Known rows, with every way that one mark hangs from another:
{mukop desot}: [-14  25   6  -1   4  -2   6  -5  -6 -15  11  15   4  -5   8   4  -3   6
   8  -6   9  -2   4  -5  -4   6  -6]
{pado {desot vovot zizov}}: [-10   3  10  -3  14  -8   4   6   8 -20  10   9   4  -9  12   7 -17  -3
  10  -6   3 -11   5  -6  -3   4  -6]
{mukop desot {nupog nivud}}: [-11  26  17  -2   1   1   3  -6 -18 -14   9  19  -1 -15   8   4  10   4
  14  -8   2  -3   4  -6  -3  11   2]
{desot vovot {vura binop mukop nivud nupog}}: [-12   9   7  -6   6 -12  11   0  -1 -20  14   7  10  -6  11   6   9   7
  -5  -9  12 -15  16  -7   2  16  -3]
{dafo binop}: [ -7  25   9  -3   7  -3   5  -3  -5 -15  11  16   7   0  15   5  -8   5
  12 -11   2  -8   7  -7   0   8  -7]
{vura binop {nupog {mukop desot nivud}}}: [-19  22 -14  -1   6  -2  11   1  -4 -17   8  15   6  -7   6   6  10   7
   4 -10  11   2  -1  -7   3  15   1]
{vura {desot vovot} nivud}: [-10  13  15  -5  21 -10   0  -5  -9 -19  13   7   5  -9  11   6  -5   6
   0  -8   9  -5  17  -7   0   7  -6]
{vura nivud nupog}: [ -9  27   2  -3   8 -11   4  -3  -8 -18  12  12   5  -8  10   5  -7   5
   3  -8   0   0  16  -4   1  16  -6]
{mukop {desot zizov} nivud {vura binop nupog}}: [-20  14   1   0   4   2   9   8  -2 -14  22  20   3 -11   9   8   7   7
  12 -10  14 -10  -1  -8   4  13  -1]
{nupog binop {mukop desot} nivud}: [-10  26  -4  -3  -2  -2   3  -6 -14 -16  -9  12   4  -4   6   4   6   3
  13  -7   9   0   2  -6  -1  11   1]
{desot vovot {vura mukop nupog} zizov}: [-12   0  14  -7   0 -11   7  -4  18 -18  11   9   6 -14  13   6   7   2
   2  -8   5 -29   7  -6  -6  10  -1]
{pado {desot vovot {vura binop mukop nupog}}}: [-12   4   6  -3   3 -10  15   2   7 -23  14   8  13  -2  11   7   7   2
   1  -8  13 -12   9  -6  -3  14  -2]
{mukop {nupog desot}}: [ -7  25   9  -2   2  -8   2  -3 -12 -15  17  16   4  -7   9   4   2   2
  10  -7   5  -4  12  -4  -4   8   0]
{pado {desot vovot {vura mukop nupog} zizov}}: [-11  -2  13  -5   0 -10  10   3  18 -21  12   9   9 -14  13   8   1  -2
   5  -8   5 -22   4  -6  -7  10   0]
{nupog {desot vura zizov}}: [-11  15   0  -4 -11 -12   3   1   6 -15  13  13   1 -12  11   5  -8  -1
   8  -7   8 -25   7  -4  -2  -1  -4]
{vura binop {desot vovot} {mukop nivud} nupog}: [-15   7  16  -3  19 -12   9  -7   2 -20  17   7   6  -5  10   7  16   8
   0 -10  13  -4   7  -8   1  14  -1]
{pado desot}: [ -9  23   7   0   7  -8   8  -1  -4 -20  11  12   7  -5   9   5 -16  -1
  10  -6   2   2   9  -3  -3   8  -8]
{pado {desot vovot {vura binop mukop nivud} zizov}}: [-12   2  12  -6   7 -11  11  12   4 -22  12   6   8  -8  14   9  -7  -1
   1  -9  11 -18  12  -7   3   8  -4]
{nupog binop desot {mukop vura} nivud}: [ -7  25 -12  -3  -7  -6  -2  -4 -18 -15   1  11   6  -9   6   4   5   3
  16  -8  12  -3  12  -5  -1  13   1]
{nupog binop {desot vovot zizov} {mukop vura} nivud}: [ -8   5  -9  -6   0  -7  -6   3  -7 -16  -1   9   2 -14   9   6   4   1
  16  -8  13 -17   8  -8  -1   9   2]
{desot vovot {vura nivud} zizov}: [-12   4  11  -7   3 -11   2   4   4 -17  11   9   3 -16  13   7 -11   0
   1  -8   4 -31  10  -6   2   4  -7]
{pado {desot vura}}: [ -9  18   8  -1  -7  -8  10  -1   0 -19  12  13   9  -8  10   5 -13  -2
   7  -6   4 -14   6  -2  -2   7  -7]
{desot vovot zizov}: [-11   6  11  -5  13  -9   1  -1   7 -17   9  10   1 -10  12   5 -11   1
   6  -6   2 -18   7  -7  -2   4  -7]

Rows:
[-17   3  -8  -7  -2  -3   4   5   1 -17  -3  12   0 -18   9   6   8   1
   4  -9  14 -25   1  -9   2   5   1] => {nupog {mukop {desot vovot {vura binop} zizov}} nivud}
[ -9   2  41  -4  13  -9   5  -4   1 -17  13  10   5  -4  13   9  16   1
  12  -9   7 -19   3  -8  -1   8   5] => {vura {desot vovot zizov} {mukop nivud {nupog binop}}}
[-12   6  -8  -6   4  -3   0   1   0 -18  -9  10   1  -8   9   6  13   2
  12  -8   9 -11  -1  -9  -2  12   6] => {vura {nupog binop {mukop {desot vovot zizov}} nivud}}
[-14   7  27  -4  17 -11   5 -11   2 -18  16   5   4 -14  10   6   6   6
   5  -9   9  -9   3  -7  -3   8  -3] => {vura {desot vovot} {mukop nivud}}
[ -7  25   5  -2   2  -7   4  -1 -16 -17  14  13  12   2   9   6   1   8
   9  -8   9  -3  19  -5   3  20  -4] => {mukop {vura nivud {nupog binop}}}
[ -8  22  22  -1  -2 -10   7  -5 -11 -15  15  12   6  -1   9   6  12   2
  16  -9   7  -5   2  -5  -1  12   4] => {vura {mukop nivud {nupog binop desot}}}
[-15   2  -9  -5   8 -11  -1   4   7 -17   7   7   0 -21   9   7  -6   0
   9  -9   6 -17  -2  -8   0   4   0] => {nupog {desot vovot zizov} {mukop nivud}}
[-11   3  19  -8   4 -12   4   2   7 -18  11   6   4 -17  13   7  -3   1
   0  -8   5 -28  11  -7  -1   7  -5] => {desot vovot {vura mukop nivud} zizov}
[-13   6   7  -4  20 -11   5   0   6 -20  12  12   4  -1  13   7   5   4
   0  -8  12 -10  15  -8   0   6  -3] => {vura binop {desot vovot zizov} nupog}
[-10   1   9  -5   4  -9   5  10   4 -20  12   8   6 -15  13   8 -18  -3
   5  -8   5 -24   8  -6   2   5  -5] => {pado {desot vovot {vura nivud} zizov}}
[-11   6   0  -5  10 -11  -2   2   6 -17  11   9  -1 -10  12   5  -9   0
   9  -7   8 -15   7  -7  -3   0  -4] => {nupog {desot vovot zizov}}
[ -4  28  17  -4   2 -11   4  -1 -19 -17  12  10   9   4  11   6   9   4
  11  -8   9   1  16  -5  -1  14   3] => {vura {mukop {nupog binop desot}} nivud}
[-11   6  -5  -6   6 -12  -5   0   3 -17   7   9  -6 -19  11   5   1   1
  12  -9   4 -13   6  -8  -1   8   1] => {vura {nupog {desot vovot zizov} nivud}}
[ -8   9  13  -3   8  -6  -1 -10 -12 -17   9  11   7  -5   9   5  16   7
  12  -9  14 -10  14  -8  -1  16   1] => {mukop {vura {desot vovot} {nupog binop nivud}}}
[-11  20  -3  -2 -13  -3  10  -5  -4 -16  -2  14  12   2   7   5   7   3
   7  -6  15 -17   1  -4  -3   7   0] => {nupog binop {mukop {desot vura}}}
[-10  22  -7  -4   5 -13   0   6  -2 -18  14  11   0 -11  12   7  -8   2
   7  -9   4  -4  14  -6   0   9  -1] => {vura nivud {nupog {desot zizov}}}
[ -8  17  11  -4 -14  -9  -1   0  -6 -14  11  17  -3 -22  11   5   4  -3
  13  -9   2 -27   7  -5  -1   5   3] => {mukop {nupog {desot vura zizov} nivud}}
[-11   5  17  -5  18  -6  -2   2  -5 -17  19  11   5 -17  12   8  -4   6
   5  -9  11 -16  19  -8  -1   7  -5] => {mukop {vura {desot vovot zizov} nivud}}
[-20  19  -1   1   3   2  10   2 -10 -14  24  19   6  -7   6   7  10  10
  10 -10  16  -3   1  -6   4  15  -2] => {mukop desot nivud {vura binop nupog}}
[-12  14   5  -1  -3  -9  13   9   5 -20  11  14   7  -3  12   7 -15  -4
   6  -7   8 -17   8  -4   2   3  -7] => {pado {desot {vura binop} zizov}}
